In the rows, zero is written as 128.
Known rows, with every way that one mark hangs from another:
j417[j300 j734]: [129 179 135 127 118  80 177 126 114 181 129  94 119 143 160 133 159 111
  87 132 139]
j112[j877]: [138 150 137 148 119 104 161 131  89 166 157 112 108 134 115 140 148 137
  82 128 105]
j674[j112[j877[j734[j417[j300]]]]]: [141 157 119 161 125 108 168 141  87 151 149 125  72 183 151 135 164 110
  79 129 113]
j300[j417 j529]: [152 180 152 152 116 107 165 151  99 190 135 109 114 138 158 136 149 135
  94 139 118]
j300[j417 j529 j877]: [153 176 143 158 126 103 172 162  89 204 153 126 115 143 180 137 155 122
  93 138 136]
j734[j417[j300[j529]] j877]: [146 174 130 165 135 117 175 144 121 177 143 125 117 139 163 141 152 105
  94 151 111]
j877[j300 j734]: [124 164 145 135 131 110 175 147  80 169 144 111  72 159 134 121 138 123
  95 127 119]
j674[j112[j877[j300[j529]]]]: [136 171 161 172 122 109 159 154  34 182 172 122  95 164 150 130 151 138
  97 133 111]
j300[j529 j877]: [151 180 143 154 139 105 175 162  93 203 159 142 126 140 153 138 158 117
 105 134 134]
j417[j734[j877]]: [137 175 147 151 119  88 161 134  93 189 147 108 115 133 130 127 157 112
  78 122 105]
j300[j417 j877]: [141 153 135 149 124  96 168 141  96 198 154 112  94 143 162 126 148 123
  81 132 137]
j877[j300[j529] j734[j417]]: [133 188 142 164 142 124 185 154  99 184 143 137  74 170 159 134 151 130
 105 137 113]
j674[j112[j877]]: [143 153 146 160 117  97 148 135  60 173 163 120  99 154 113 128 155 133
  83 120 106]
j734[j417]: [135 167 133 156 134 106 168 118 130 190 140 126  92 140 119 130 153 139
  91 130 114]
j529[j300]: [130 167 141 140 132  87 153 110 105 178 137 108 106 134 125 134 156 153
 102 120 118]
j529[j300[j417[j734] j877]]: [130 181 136 152 121  66 159 119  98 206 144 101  95 150 193 131 173 140
  85 117 142]
j417[j300[j877[j734]]]: [140 160 118 128 136 101 185 159 102 166 146 123  96 160 166 132 153  89
  92 135 146]
j112[j877[j300]]: [119 146 143 151 120 109 167 128  70 169 167 103  84 142 134 133 136 144
  84 133 113]

Rows:
[150 198 145 159 120  87 175 158  92 217 149 120 117 150 198 135 169 119
  88 132 141] | j300[j417[j734] j529 j877]
[159 182 137 153 129 111 178 180  87 188 148 131  99 161 181 136 157 107
  92 134 129] | j300[j417 j529 j877[j734]]
[130 184 155 164 105  97 172 146  61 191 156  92  95 155 195 140 154 144
  79 137 117] | j112[j877[j300[j417[j734] j529]]]
[122 154 128 164 131 120 177 134  88 160 159 123  53 168 143 137 147 138
  82 132 105] | j112[j877[j300 j734[j417]]]
[142 184 129 153 134 110 182 138 132 183 134 126 117 146 165 143 158 123
 103 149 127] | j734[j417[j300[j529]]]
[148 189 125 149 137 118 187 156 127 165 127 132 101 164 167 146 160 110
 102 144 124] | j877[j734[j417[j300[j529]]]]
[135 171 117 161 150  97 170 126 117 184 147 144  72 165 156 136 172 131
 100 118 126] | j529[j300[j877[j734[j417]]]]
[151 192 154 164 111  96 163 155  86 196 141 103 120 139 172 132 159 116
  79 133 105] | j300[j417[j734[j877]] j529]
[138 166 161 175 109 108 155 156  30 184 168 106  83 169 175 127 148 143
  86 136 112] | j674[j112[j877[j300[j417 j529]]]]
[131 175 147 179 139 122 171 141  91 195 162 129  89 145 153 129 143 128
  97 143 101] | j734[j417 j877[j300[j529]]]
[134 163 152 163 110 115 169 148  60 177 163  98  91 148 177 140 140 148
  85 144 114] | j112[j877[j300[j417 j529]]]
[136 186 154 145 134 119 180 167  73 176 144 124  91 161 153 132 144 123
 107 135 118] | j877[j300[j529] j734]
[131 158 114 151 141 100 183 128 132 191 153 128  95 151 169 135 156 109
  92 142 146] | j734[j417[j300[j877]]]
[126 157 138 176 129 114 164 138  58 169 166 131  45 188 142 123 155 133
  84 124 104] | j674[j112[j877[j300 j734[j417]]]]
[147 177 132 142 136 102 184 160 100 189 153 127 131 144 179 143 156 102
 103 147 149] | j417[j300[j529 j877]]
[138 154 110 150 126 114 182 136 118 142 143 118  81 163 151 147 155 115
  79 137 113] | j112[j877[j734[j417[j300]]]]
[127 158 144 140 117 109 171 147  76 170 139  94  58 163 159 120 135 128
  84 132 122] | j877[j300[j417] j734]
[139 180 153 149 121 118 177 167  70 177 138 106  78 165 179 130 142 127
  96 139 119] | j877[j300[j417 j529] j734]
[141 158 121 162 128 117 173 135 108 155 148 133  75 159 124 143 158 131
  79 125  97] | j112[j877[j734[j417]]]
